Every row comes from one small tree of marks. The marks that hang from a mark follow it in brackets, in alphabetical order. Every link used is in the known rows. Which tree was each row made from?
Known rows:
kezub{gefe}: [  1  -1   4  -8  -6   1   3  13 -15   3 -15  -8   2  -2  10  -6   0  -1
   7  -6  -9  -9  14 -10   7  -1   4  -2  -4   4  11 -10   5  -1  15   8
   9  13  -7   3  -1]
gefe{kezub}: [ -2   2 -10  -8 -12   3  10  13 -11   3 -17   2   8  -7  11   8  -6  12
   5  -9   1  -8   2  -6  -1  -2  -7   0   4  -6  21 -11  -1   0  19   5
   1   4  -6 -10   7]
kezub{kirol lafu sape}: [ -5  10  -2 -12 -11  16  21  -1 -13  -2 -10  21  -5 -13  13  -7  16 -11
  11   8   7  -2  33  -6  10   9   2  -5 -15   5  12   1   6  16  11   5
   1  11 -12 -14  21]
lafu{kezub{kirol redib sape}}: [ -6  17  -7 -20 -10  23  29   1  -8   4 -12  25   1 -11  13  -5  25 -11
  20  -1   7   4  38  -3  17 -11   2  -7 -10   0  28 -14  16   4  22  -4
  -6  -1 -12 -22   9]
lafu{kezub{kirol} pagub}: [-20  -4   3 -18   1  17  12  12 -15   7 -16  23   6  -8  13 -11   8  -8
   2   4  -6 -17  22  -4   8 -22   0   1   5 -20  25  -7  19  10   4   6
   2   0 -10 -18   8]
gefe{kezub{kirol redib sape}}: [ -2  14 -19 -12  -9  21  29  -1  -9  -3 -16  22   4 -17  14   4  11   3
  25  -2   6   6  27  -7  19  -9  -8  -4 -12  11  32 -13   3   3  26   6
  -3   2 -25 -25  12]
pagub{binemak}: [ -3  -2  -4  -7  -4  10  -4  15   0  11 -13   6   5 -12   6  -2   3  -3
  -2   4   8 -16   3  -3   7   1   9  -1  -4  -9  12 -16   4   6  17   7
  -1   8  -3   2   1]
kirol{zotur{perepi}}: [  6   2   9  -2 -14  -4   7   5  -3  -3 -13  12   8   4  11 -12  -8  -1
  -6   3   2 -22   9   4   1   4  -3 -20  -3 -11  19  -8  -2  14  17   6
   7   5  16 -14  -1]
lafu{kezub pagub}: [-14   1   9 -11  -7   7   2  18 -14  10 -17  12  15  -1   7  -9   0  -6
  -2   0   4 -17  18  -3   1 -17  -4  -2   9 -23  19 -12  17   5  10  -3
   5  -4  -4 -15   8]
redib{nufuz}: [ -5   8   4 -11  -6  -6   9   9  -7  11 -14   6  13  -6  19  -8   0   9
  -5   5   0 -10   2  -3 -16   8   1  -7   4   4  13 -13   1   7  11 -11
   9   0   4  -5  -1]
lafu{pagub}: [ -8  -7   7   0  -4   8  -2  13  -9   4 -14   7  10  -6  10 -11  -6   2
  -1   7   1 -23  16  -5  -2  -8  -6 -10   6 -14  15 -11   8  12   6   0
   8   2  -5  -8   9]
kirol{zotur}: [  6  -4   4   8  -6   5  13   5   1   1  -7   6  -2  -2  11  -9  -2  -3
   0   9  -4 -13  17   5  -1  -2  -8 -14  -4 -12  16  -5   5  11  14  -4
   2   8  10  -7  -1]
nufuz{redib}: [  0   0   6  -8 -10   6  -2   5  -9   2 -19  -6   3 -14   7  -2   6  16
  -3   5  -5 -11  14  -7   0  14   0 -15  -3  -8  18  -4  -6   1   7 -10
   8   2   1  -6   1]
kezub{gefe redib}: [  5   6   0 -11  -4   7  10  13  -4   0 -17  -8   3  -1   8 -15   7   1
  14   1  -4  -5  23 -19  15  -8   5  -8  -9   7  20 -17   9   1  25  10
   8  12 -18   2 -11]
lafu{pagub{binemak}}: [ -9  -8   5  -6   1  15  -7  17  -4  12 -16  13  10 -11   5 -11  -5  -3
  -4  13   7 -26  10  -9  10 -13  -1  -2   0 -21  13 -17   6  10  16   6
   1   4 -11  -4   2]
gefe{kezub{kirol lafu redib sape}}: [ -4  16 -16 -20 -14  24  32   2 -11  -7 -20  22   2 -12   9  -1  17  -3
  24   6  13   8  36 -15  23 -10  -2  -1 -16   5  25  -6   5  14  33  16
  -6  10 -30 -23  12]
lafu{kezub}: [ -5   6   2 -11 -11   4   9  14  -8  10 -16   3   6  -2  10   0   6  -1
  -1  -8   3  -8  12   1  -3  -6   3   0   6 -17  18  -7  13   1  18  -3
   0   3   3  -8   3]
gefe{kezub{kirol{zotur}}}: [  1  -6 -15  -4  -3  17  25   4  -6  -4 -10  17  -2  -7  16  -4   0  -1
  14   4  -9  -2  11   0   8 -17 -11  -2  -7 -10  29  -3   7  13  16   6
  -4  10  -3 -19   2]
gefe{kezub{lafu{pagub} redib sape}}: [ -5  16  -1 -11 -18  18  18  14 -14  -8 -28  22  19  -3   2  -6   6  -2
  13  12  22   0  36 -19  21 -19 -10  -8  -5  -7  19 -11   5  14  34   9
   3   2 -32 -24  12]
gefe{kezub{kirol sape}}: [ -2   6 -15  -6 -12  15  22  -1 -18  -1 -13  21   4 -16  15  10   4   3
  18  -5   2   3  19   0  10   0 -10   0  -8   6  21  -5  -3   2  16  -4
  -1   0 -15 -22  22]
lafu{kezub{kirol sape} pagub}: [-15   3   3 -14  -6  20  14   5 -20   4 -17  32   7 -11  13  -6  10 -16
  10   6   1  -9  34   1  15 -15  -7  -3  -1 -13  18  -5  14   5   8  -8
   3  -6  -8 -26  22]
kezub{gefe kirol lafu{pagub} sape}: [ -7   5   9 -14  -7  22  10   6 -27  -7 -19  20   0  -7  10 -17   7 -21
  16  11   1  -9  47 -20  27  -7  -3  -3 -14   4   9   2   9  14  13  11
  13  13 -30 -13  14]
zotur{perepi}: [ -4   7   4 -12 -15  -7   0   6  -9   3 -14   5  14  -2  11  -6  -7   7
  -8 -12   3 -26   5  -2  -1  10   4 -13   4  -5  19 -12  -5   9  12   7
  10   3   7  -9   5]

Write each row's tree:
[ -9  14   5 -10 -13  15  12  11 -13   3 -22  23  15  -3   5 -11  13  -9
  12   9  16  -5  36  -8  17 -18  -9 -13   0 -15  22 -16  16   2  24 -10
   4  -9 -15 -25  10]
lafu{kezub{redib sape} pagub}
[ -1  12  11 -12 -12  17  10  13 -17  -6 -26  10   8   2   3 -20  12 -17
  16  14  11  -6  50 -27  33 -12  -3 -13 -13   7  10  -7   7  13  31  10
  16  11 -35 -13   5]
kezub{gefe lafu{pagub} redib sape}
[  1   6  16  -8 -12  11   2  13 -25  -3 -28  11   9   1   6 -12   5 -16
   9  10   7  -9  40 -20  24  -4  -8  -7  -7   1   3  -1   6   8  21   4
  17  12 -24 -10  13]
kezub{gefe lafu{pagub} sape}
[-13  12 -19 -23  -2  10  30   5  -4   2 -19  19  13 -11  24  -9   5  14
  16   1   2   8   7 -14   5 -13  -1  -2  -3   7  33 -20   5   9  24   9
  -2   1 -19 -18  -7]
gefe{kezub{kirol redib{nufuz}}}
[-12   8  -9 -25  -2  19  26   9  -1   5 -12  15  -1  -7  11 -10  19  -2
  15  -2  -1  -1  27  -7  11 -18   6  -3  -4  -6  34 -14  20   8  19  10
  -7   3 -13 -15  -3]
lafu{kezub{kirol redib}}
[ -4   8 -14 -18  -1  15  36   4   1  -2 -17  28   8  -6  21 -18   6   8
  18  17  -3   8  13 -10   7 -21  -8  -6  -8  -1  34 -13   7  16  30   9
  -3   3  -9 -22 -13]
gefe{kezub{kirol{zotur} redib{nufuz}}}
[  1  15  -6 -10 -22   9  17  10 -19  -4 -22  12  11  -8   6   9   6  -1
  11  -2  16   3  22  -8  10   3  -8   2  -4   1  10   0  -4   4  28   2
   4   8 -16 -17  18]
gefe{kezub{lafu sape}}
[  2  10  -4  -8  -9  26  36  -4  -1 -10  -9  27  -9  -6   9 -22  23 -17
  21  21   8   3  50  -8  22  -7  -2 -13 -25  -1  22   0  12  24  28   6
  -2  14 -14 -20   4]
kezub{kirol{zotur} lafu redib sape}
[  1  -1   4 -15   0  18  23   5  -8  -7 -12   7 -13   2  10 -24  10 -21
  15  14 -11  -4  35 -14  20 -11   4  -1 -18  -1  14   5  14  22  18  21
   5  24 -14  -4  -6]
kezub{gefe kirol{zotur} lafu}
[  2  16   0 -23  -8  22  25   1 -13  -8 -17  12  -7  -7  10 -14  22 -15
  25   8   5   4  47 -22  32  -6   6  -4 -22  18  16  -5   9  12  27  18
   6  16 -33 -10   6]
kezub{gefe kirol lafu redib sape}
[ -2   2  -6 -20   3  19  17   6  -6  -1 -11   2  -4  -7  12 -15   9  -1
  20   0 -14  -3  30 -18  21 -11   8  -5 -15  11  26 -14  12   8  17  21
   0  14 -25  -1  -7]
kezub{gefe kirol redib}
[  7  20   6 -16 -15  12  16   8 -12  -6 -22   1   2   2   4 -12  19 -14
  21   4  12   4  45 -22  26  -2   2 -10 -17  14   9  -5   7   6  35   8
  11  16 -25  -5   3]
kezub{gefe lafu redib sape}
[-15   3   0 -20   0  27  20  10  -1  -5 -16  17   0  -7   9 -25  12  -8
  11  20   2 -16  38 -23  17 -20   8  -9  -9  -8  27  -9  19  28  16  26
  -3  13 -29 -13   4]
kezub{kirol lafu{pagub} redib}
[-13  19  -5 -31  -2  11  27   4  -1   2 -15  19   4  -7  18 -24  18   1
  13  16   4   1  23 -20   4  -2  10  -4 -11   6  22  -9  11  25  21  19
  -4  12 -18 -10  -9]
kezub{kirol lafu redib{nufuz}}
[-14   2   3 -26   3  25  16  16 -13   0 -22  15   4  -1   8 -24  12 -10
  18   3  -6  -9  35 -22  28 -36   2   2  -5  -9  31 -17  23   7  20  20
   5   5 -27 -15 -10]
lafu{kezub{gefe kirol redib} pagub}
[  4  -7   2  -7   3  15  16   3  -7  -3  -9  11  -9  -3  15 -18   4 -16
  14  10 -18  -5  25  -5  16 -10  -2  -5 -13   1  19  -4  14  13  12  10
   6  15  -4  -5  -6]
kezub{gefe kirol{zotur}}
[ -9 -10  11 -13   3  22  16  13 -15   0 -18  22  -2   4  10 -24   6 -22
  11  10 -15  -9  34  -8  24 -35  -6  -1  -4 -19  23  -3  25  10  14  10
   9   6  -9 -18  -7]
lafu{kezub{gefe kirol{zotur}} pagub}
[ 10  13   3  -5 -11   9  11   6 -11  -3 -17   1   4  -3   7  -7  13  -5
  20   2   4   0  33 -14  19   0  -1 -13 -14  16  16 -15   2  -3  28  -2
  10   6 -19  -9   1]
kezub{gefe redib sape}
[ -7   7  -1 -14 -14  24   3  17 -17   3 -32  28  16 -11   1   2   2 -11
   7  15  27  -7  23 -15  26 -16 -10   6  -4 -14   9 -11  -1  11  32   7
   4   4 -29 -17  13]
gefe{kezub{lafu{pagub{binemak}} sape}}
[-18  13   6 -27   0  16   5  23  -2  19 -29  28  24  -4   8 -22  10  -4
  -1  18  20 -13  12 -16  13 -30   2   0   4 -23  22 -28  15   9  29   1
   3  -8 -14 -14 -18]
lafu{kezub{redib{nufuz}} pagub{binemak}}
[-11  -1  -1 -19  -8  20   0  25 -10   4 -30  17  16  -7   0  -6  -4  -3
   0  11  20 -15  11 -19  19 -24  -2  11   1 -24  14 -13   5  16  28  23
   1   9 -27  -9   1]
gefe{kezub{lafu{pagub{binemak}}}}
[  2  24 -10 -15 -22  14  22   9 -10  -6 -25   9   9  -6   4   2  13   0
  17   3  21   7  31 -16  19  -6  -3  -5  -9   4  19  -9  -1   8  37   9
   0   7 -26 -18   9]
gefe{kezub{lafu redib sape}}
[  2   5   0  -8  -3  13  11   0 -21   0 -13  11  -3 -13  14  -4  10 -12
  18   0  -8   1  31  -6  18   6  -1  -5 -16  17  14  -4   3   1  11   0
  10  10 -14 -10  15]
kezub{gefe kirol sape}
[  1  29   6 -24 -14   5  18  12 -18   9 -29  15  17   2  11 -13  18  -5
  18   3   9  15  28 -14  15  -7  -5  -5  -4  13  17 -16   7  -8  36 -11
  16  -4 -14 -13  -8]
lafu{kezub{gefe redib{nufuz} sape}}
[-11  -3  12 -15  -8  15  11   4 -13 -10 -20  32   6   2  11 -30  -3 -15
  -2  17   2 -26  31 -11  18 -14  -1 -15  -8 -19  22   0   9  35  13  28
   4   9  -3 -23   1]
kezub{kirol{zotur{perepi}} lafu{pagub}}
[  4  14   9 -13 -16   4   8  13 -23   6 -22   6   9   0   7   1  12 -14
  12  -9   4   4  28  -3  16  -4  -6  -1  -4   4   9  -5   6 -14  24 -13
  13   3  -8 -11   7]
lafu{kezub{gefe sape}}
[ -2  17  -3 -23  -7  21  23   5 -17   0 -19  20  -1  -5  10  -7  21 -15
  26  -3   0  11  44 -12  29 -14   1  -1 -15   9  24 -10  14  -3  28   0
   3   5 -23 -17   1]
lafu{kezub{gefe kirol redib sape}}
[-17  -5   7 -25   2  17   7  17 -20   4 -19  15   3  -3   9 -15   6 -14
  11   2 -10 -12  28 -13  21 -28  -1   4  -1 -11  23  -6  22   5   7  10
   7   8 -20 -13   0]
lafu{kezub{gefe kirol} pagub}
[ -3   6  14 -16  -9  20  -8  18 -22   3 -29  17   8  -4   1 -15   5 -23
   7  18  16  -9  35 -21  33 -11  -2   3 -13  -6   0 -10   4   9  27   9
  14  14 -29  -4   7]
kezub{gefe lafu{pagub{binemak}} sape}
[-14  -4   8 -22   2  20   9  12 -18  -3 -19  10   1  -3  10 -23   3 -15
  10  14  -7 -16  35 -26  22 -17   3   2  -8  -3  14  -1  14  20  11  25
   8  17 -29  -6   1]
kezub{gefe kirol lafu{pagub}}
[  6  20   4 -17 -15  14  15  11 -15   4 -23   7   6   1   6  -7  19 -10
  19  -5   9   8  37 -10  24 -10  -1  -3  -8   5  18 -12  10  -9  34  -7
  11   3 -17 -11   1]
lafu{kezub{gefe redib sape}}
[  0  23  -1 -12 -17  11  18   9  -8   5 -17  13   7  -3   7   0  19  -6
  14  -2  14   3  33  -1  11  -4  -1 -10  -4  -4  22 -13  11  -5  29 -11
   2  -4  -8 -19   6]
lafu{kezub{redib sape}}
[  1   1  -5 -12  -1  22  35   4   9  -8 -10  16 -10  -2  11 -26  17 -11
  15  23   0  -3  39 -13  15 -13   4 -10 -18  -5  25  -2  16  31  23  22
  -7  17 -13 -12  -7]
kezub{kirol{zotur} lafu redib}
[  3   3   1 -17   0  23  29   6   1 -10 -14  11 -12   4  11 -31  18 -16
  25  18  -8  -2  41 -22  29 -20   5  -5 -22   2  23  -2  15  24  29  28
   1  23 -23  -6 -16]
kezub{gefe kirol{zotur} lafu redib}
[ -7  21 -16 -18 -10  13  29  -1 -13   1 -20  29  12 -15  20  -3  12   8
  19   6   9  13  18 -10  11  -4  -7  -8  -9  16  28 -19  -2   5  26  -1
   5  -6 -18 -27   5]
gefe{kezub{kirol redib{nufuz} sape}}
